Known rows, with every step that occurs
saromif/pasifu/zupul: [ 10  -9  26  55  -5 -49 -48  31 -14  -7  10 -11  -1  31 -24   9  57   3
  25 -54   4  50  33  23 -54  42   3 -22  26 -44 -20  27 -23]
zupul/gifa/saromif/pasifu: [  1   4  -7  -7 -33 -47 -55 -53 -30  25  41  16 -33  40 -35  36  41  -1
  33 -54 -23  68  35 -14 -40  65  57 -18  21 -26 -46  -3  -4]
lanul/gifa/saromif/pasifu/petez: [ 31 -11 -19  43  -1 -21 -67  -5 -49  33  17 -15 -37  29 -17  43  39  52
  12 -24 -10  86  15  20   2  50  45 -55  14 -52 -25  21 -37]
mopuz/pasifu/petez: [ 45 -19 -11  45  28 -21 -88  89 -16 -13  10 -29 -26  31 -26   9  56  73
   8 -16  12  59  -7  28 -50  14  30  -6  16 -61   4  17  -5]
teti/pasifu: [ 18  23  10  11  -1  -9 -57  79  -2 -17 -15   9 -19  21 -30   8  55  32
  40 -29 -19  43  -5  21 -45  21  40 -15  -8 -32  -9  45  16]
gifa/saromif/pasifu/mopuz: [ 34  22  27  36 -21 -46 -47 -10 -34  40  58 -11 -29  26  -6  14  86  10
  45 -48 -21  46  14   2 -51  59  53 -21  -5 -71 -64  -1 -10]
ruve/petez: [ 53 -20  16  15  33 -39 -74  50  18 -48  49  11 -23  39 -24  15  37  45
  67 -24   7  48  -3  11 -67  18  23  -1  21 -63  11  25 -11]
zupul/gifa/lanul: [  4 -27 -18  10  -7 -35 -81  -9 -36 -22  36  22 -29  50 -13   9  43  14
  50 -36 -14  32  13  39 -76  46  38  16  19 -29 -48   4  -5]
teti/pasifu/sokun: [  4  12  -3  25   3  -3 -42  65   2   6  -3  22 -23  26 -29  20  26  11
  24 -44 -11  48  22  21 -36  20  37 -18 -15 -24 -17  38   6]
lanul/gifa: [ 23 -21 -12  20  11 -18 -37  52 -31 -13  27  -3 -38  21 -15  29  58  42
  54  -7 -18  47  17  47 -28  10  30 -33  -4 -35 -31  34 -24]
sokun/pasifu/petez/ruve: [ 16 -42 -14  70  26 -13 -77  62   7 -32 -24   4 -11  27 -35 -13  63  28
  15  -4 -21  46 -17  22 -16  44  10  -8  62 -70   5  19  -1]
mopuz/pasifu: [ 40  -8   2  26  18 -26 -52  71  -2 -10  17 -19 -26  17 -12  14  69  44
  37 -17 -11  49   7  22 -55   6  33   5   4 -37 -19  13  -7]
saromif/pasifu/petez/ruve: [ 12 -27 -17  70  11 -27 -75  49 -16 -19   5 -17   7  46 -41 -17  79  21
  24 -23  -3  62  -5   4 -13  58  34   3  63 -80  27  17 -15]
seno/ruve/petez: [ 56 -11  14  14  21 -48 -83  58  42 -77  67 -12 -11  34 -46  20  40  56
  86  -1  13  75  11  15 -67  24  14  -1  22 -81  22  23  17]
saromif/pasifu/sokun/gifa: [ -7 -36 -22  37 -26 -35 -27   7 -18  15  31  17 -23  60 -14  32  45   2
  18 -50 -11  34  56  15 -10  31  39 -31  33 -25 -62   4 -17]
teti/pasifu/petez: [ 26   6  -6  26  16  -4 -94  94 -15 -12 -22  -8 -24  28 -48   5  35  58
   9 -22  -1  56 -23  29 -39  30  39 -31   2 -48  14  46  23]
teti/pasifu/zupul/gifa: [ -4  13   6  -9  -2  -3 -61  47  -5 -10 -22  12 -34  12 -71  27  29  10
  -3 -36  14  47  19  23 -50  31  41 -42 -10  -3 -27  45  28]
gifa/sokun: [ 28 -31   5  21  -3 -33 -44  39 -12  10  44  11 -27  44  -4  28  88  46
  47 -25   2  45  28  32 -79  13  29 -11 -11 -56 -33  32 -21]
seno/ruve: [ 30  -3  11  23   7 -49 -67  62   7 -54  47 -16 -10  33 -44  11  71  38
  72 -11 -24  65  23  27 -68  28  15  -8  11 -75  -8  17  16]
sokun/pasifu: [ 18 -21   8  41   2 -44 -56  45  12 -16   9  21 -23  24  -9   4  45  13
  44 -33 -40  24   6  26 -47  24   1 -16  33 -34 -45  22   2]
sokun/pasifu/lanul/gifa/zupul: [  4 -15 -10  57  20   0 -15   3  -7  19  10  12 -38  13   2  15  61  40
  24 -26 -45  57  35  28  31  31  25 -69 -15 -15 -78  16 -17]
ruve/seno: [ 11  -3 -10  23  27 -42 -67  61  15 -37  31  -2  -6  49 -39   1  81  21
  70 -15 -30  62  32  35 -54  25  16  19  23 -59 -11  25  -3]
pasifu/teti: [  9 -14   0  14   4 -15 -36  82 -22 -22  35  -7 -55  43  -3   1  45  41
  28 -38  -2  44  14  13 -67  11  23   2  22 -93   1  17   3]
lanul/gifa/sokun: [ 24 -36 -16  17  -9 -14 -22  31 -25  15  44   8 -37  35  -1  44  75  55
  41  -2   4  53  34  54 -39   9  35 -35 -27 -35 -47  42 -31]
petez/ruve: [ 13 -22  -3  43  33 -15 -46  55  -5 -34  12   1  -6  30 -34  -3  96  11
  59   0 -24  53   4  18 -41  42  25  22  31 -71  13  20 -21]
teti/pasifu/lanul/gifa/sokun: [-11 -13 -25  32 -21  25 -17  24 -20  27  12   3 -29  16  -2  17  63  73
  11  -9   8  62  25  54   6  19  66 -60 -49   5 -48  45  -1]
teti/pasifu/zupul/gifa/sokun: [ -7  -9   5 -14 -22   2 -48  31   0  19  -4  17 -30  24 -56  42  46  27
 -10 -33  39  51  32  30 -65  32  48 -52 -31  -5 -38  50  21]
mopuz/pasifu/zupul: [ 34 -11  16  43  28 -20 -56  67   1 -12  -4 -20 -18   3 -21  22  63  39
  10 -19  19  61  16  31 -63  12   4  -2   7 -45 -13  25 -18]
petez/ruve/seno: [ -1 -15 -19  46  39 -22 -53  55  25 -49  12  -8   7  46 -50 -14 112   2
  72  12 -29  75  28  26 -33  47  19  41  47 -69  16  22 -16]

Rows
[ 18 -18  -9  21  -2  -9 -30  97  -8 -14  20 -28 -54  32   4  -2  50  56
   4 -27  13  54   9   6 -61  -3  28  10  16 -79   0   1   7] | mopuz/pasifu/teti
[-32  -3 -15  14 -24 -32 -55 -84 -37  28  53   7 -19  34 -28  17  44  15
  25 -61 -19  73  45 -14 -23  75  69 -30  20 -17 -61 -25  -3] | zupul/gifa/saromif/pasifu/lanul
[-16 -40   1  56 -15 -23 -41  -6   8  15  39  15 -10  29  15  -3  65  47
  20 -35 -11  36  30  33 -36  27  17 -36   8 -22 -73  11   0] | gifa/sokun/pasifu/lanul
[ 18   2  33  45   5 -40 -54 -20 -27  23  11  -9 -17  10 -13  38  57   8
  18 -50  -7  84  40   3 -50  63   6 -18  17 -52 -29  24 -32] | gifa/saromif/pasifu/zupul
[ 19 -28 -45  63  50   0 -87  85  28 -36 -10 -46  10  40 -58 -13  98  46
  26  24   7  92   6  21 -16  37  29  32  52 -75  38   7  -6] | mopuz/pasifu/petez/ruve/seno
[ 10   4 -11   6  15  17 -19  42   1  27 -26  26 -50  31 -33  51  59  20
   1 -26 -16  62  42   7  -1  19  55 -48 -31 -25 -55  31   6] | teti/pasifu/sokun/gifa/zupul
[ 21 -40  11  33 -16 -38 -42  25  17  13  20  26 -25  34   6  20  69  30
  36 -30 -16  29  20  32 -59  17   8 -25   7 -32 -61  32  -3] | gifa/sokun/pasifu
[  2  -4 -38  47  36  16 -87  99  31 -42 -39 -21  11  42 -78 -19  84  35
  24  13  -4  84  -5  23  -5  48  37  11  33 -68  48  43  20] | teti/pasifu/petez/ruve/seno
[-15 -48 -26  58 -38 -35 -48 -25 -29  11  22  17 -18  63  26  21  43   5
  20 -50  -9  40  51  36 -24  42  34  -5  47 -21 -78  -4 -27] | saromif/pasifu/sokun/gifa/lanul
[-13  -1 -25   6 -27 -32 -40 -68 -30  49  46  29 -33  47 -31  45  20 -19
  17 -76 -18  66  64 -18 -32  66  53 -27  14 -24 -61 -14 -11] | zupul/gifa/saromif/pasifu/sokun
[ 34  37  23  13  -7 -12 -42  90  -8   4  14  -3 -33  14 -33  -6  78  27
  38 -27  -7  20 -16  37 -54  26  58 -29 -37 -47 -43  38  31] | teti/pasifu/mopuz
[ -2 -38  -1  39  -8 -30 -79 -17  -3 -12 -11  28 -28  19 -13  13  25  -4
  10 -46   0  26  23  44 -69  50  -3 -13  38  -7 -76   8   1] | sokun/pasifu/zupul/gifa/lanul
[-15   5  11  51  -8 -36 -56 -52 -33  26  48  -7  -9  24   5   6  58  33
  35 -58 -28  82  32  -8 -23  64  44 -19  19 -44 -49  -6 -19] | gifa/saromif/pasifu/lanul
[ -2 -46 -14  -4 -36 -33 -44  -8  14  20  34  40 -35  45 -24  21  44  16
  19 -37 -12  19  34  23 -54  29  34 -39   9  -9 -81  15  16] | zupul/gifa/sokun/pasifu
[-13 -33 -20  60  -2 -11 -29  11 -14  -7  18   7 -30  11   6  -6  40  41
  27 -20 -33  36  25  48  14  20  20 -52  16   1 -69  14 -11] | sokun/pasifu/lanul/gifa
[-11 -25 -20  49  12  -6 -35  20 -42 -11  43  -9 -26  16  -6   9  58  57
  43 -12 -15  58  25  50  -7  18  38 -37  -6 -24 -43  19 -29] | pasifu/lanul/gifa
[ 42   0  -6  22  35 -11 -19  46 -30  13  20   2 -55  26 -17  43  79  37
  48 -13 -30  63  28  29 -12  19  37 -45 -30 -48 -37  39 -36] | lanul/gifa/zupul
[  4  -3 -14   1  -4  12 -36  -1 -13  35 -14  25 -53  17 -24  65  38  26
   2 -24 -19  78  38   9 -12  28  56 -36 -13 -22 -59  24   0] | teti/pasifu/sokun/gifa/saromif
[ 15 -55   1  48 -10 -12 -17  21   3  21   1  13 -36   7   3  46  51  36
   1 -10  16  48  45  63 -29  13  -9 -63  -9 -10 -70  54 -25] | lanul/gifa/sokun/pasifu/zupul
[ 16  12  28  22  17  -7 -59  82   3 -13 -35   0 -18   1 -39  22  42  25
   9 -28   5  64   7  35 -55  25  15 -28  -8 -29  -7  53  11] | teti/pasifu/zupul
[ 15  -9   8  42  -5 -20 -34 -23 -41  32   7 -15 -36   3  -9  51  50  18
  11 -31  -1  93  44  28 -15  51  15 -51   3 -28 -42  29 -44] | lanul/gifa/saromif/pasifu/zupul
[  1 -11 -20  12 -11   8 -32  51  -7   3 -14  24 -42  35 -34  40  35  21
   5 -29  -8  42  31  27 -11  10  53 -36  -2 -13 -45  29  12] | teti/pasifu/sokun/gifa
[ 15 -44  23  52  -1 -33 -42  28  18  15   4  20 -21  16   0  29  62  21
   8 -33   8  38  38  41 -72  22 -15 -39   6 -35 -61  43 -12] | gifa/sokun/pasifu/zupul
[  8 -30 -13 -12 -21 -29 -47   6 -18   9  57  26 -29  48 -37  37  65  31
  35 -35   6  35  39  25 -77  28  52 -25 -14 -32 -48  19  -4] | zupul/gifa/sokun
[ 39 -30 -22  59  42   4 -80  85  -3 -23 -10 -36  -7  20 -37   0  81  57
   9  14  14  74 -17  15 -20  32  33  17  39 -77  33  13 -16] | mopuz/pasifu/petez/ruve
[ 16 -13  -4  14 -26 -36 -46 -36 -25  22  17   1 -35  34  -5  46  70  24
  31 -30 -27  70  38   3 -20  45  48 -29  26 -41 -63   5 -19] | sokun/gifa/saromif/pasifu
[  4 -22   7   3  19 -30 -59  28 -25 -19  23   8 -31  24 -58  34  40  10
  19 -38  11  42  31  28 -74  29  16 -24   8 -34 -32  24  -2] | pasifu/zupul/gifa
[  14  -27    1    1  -46  -37  -32    5    1   35   63   30  -43   37
  -22   17   74   12   23  -32    7   -6   22   33  -61   28   54  -50
  -20  -30 -108    7   30] | zupul/gifa/sokun/pasifu/mopuz
[ 13 -52 -39  46  -7  -4 -46   5 -14   8   4   3 -31  35  27  38  51  40
   6 -19   6  50  37  44 -33  11  35  18  23 -17 -70 -13 -23] | mopuz/pasifu/sokun/gifa/lanul
[ 25   0  11  20 -33 -40 -34 -23 -37  39  50 -13 -42  23 -12  36  96  20
  27 -28 -15  43  24  15 -26  52  69 -40   0 -59 -94  -5 -10] | sokun/gifa/saromif/pasifu/mopuz
[ 11 -10 -26  39  17  11 -33 -22 -36  32  27 -28 -40 -10  10  35  58  75
  12  -2 -10  99  29  31   8  24  55 -26 -19 -18 -53  -2 -36] | mopuz/pasifu/lanul/gifa/saromif
[ 32 -14  -9  13  21  -7 -42  -1 -38  20  25  -3 -53   9  -8  51  58  42
  45  -6 -32  86  22  30 -24  29  40 -29 -13 -40 -36  24 -39] | lanul/gifa/saromif
[ 28   0  24  36  -8 -47 -43  55  -1   1  33  11 -33  15 -10  -6  71   8
  44 -31 -27   1  -4  41 -51  20  21 -33   2 -48 -75   8  15] | sokun/pasifu/mopuz
[ 26  12  21  44 -28 -56 -42  48 -21  10  58 -11 -18  37 -11 -11  90   7
  56 -47 -11  13   8  21 -47  40  50 -24  -1 -64 -53  10   3] | saromif/pasifu/mopuz
[-10 -13   2  15 -21 -50 -56   3 -16  -5  21   3 -11  36 -47  21  42  -7
  16 -58  15  38  44  17 -49  52  22 -34  29 -19 -39  14   0] | saromif/pasifu/zupul/gifa
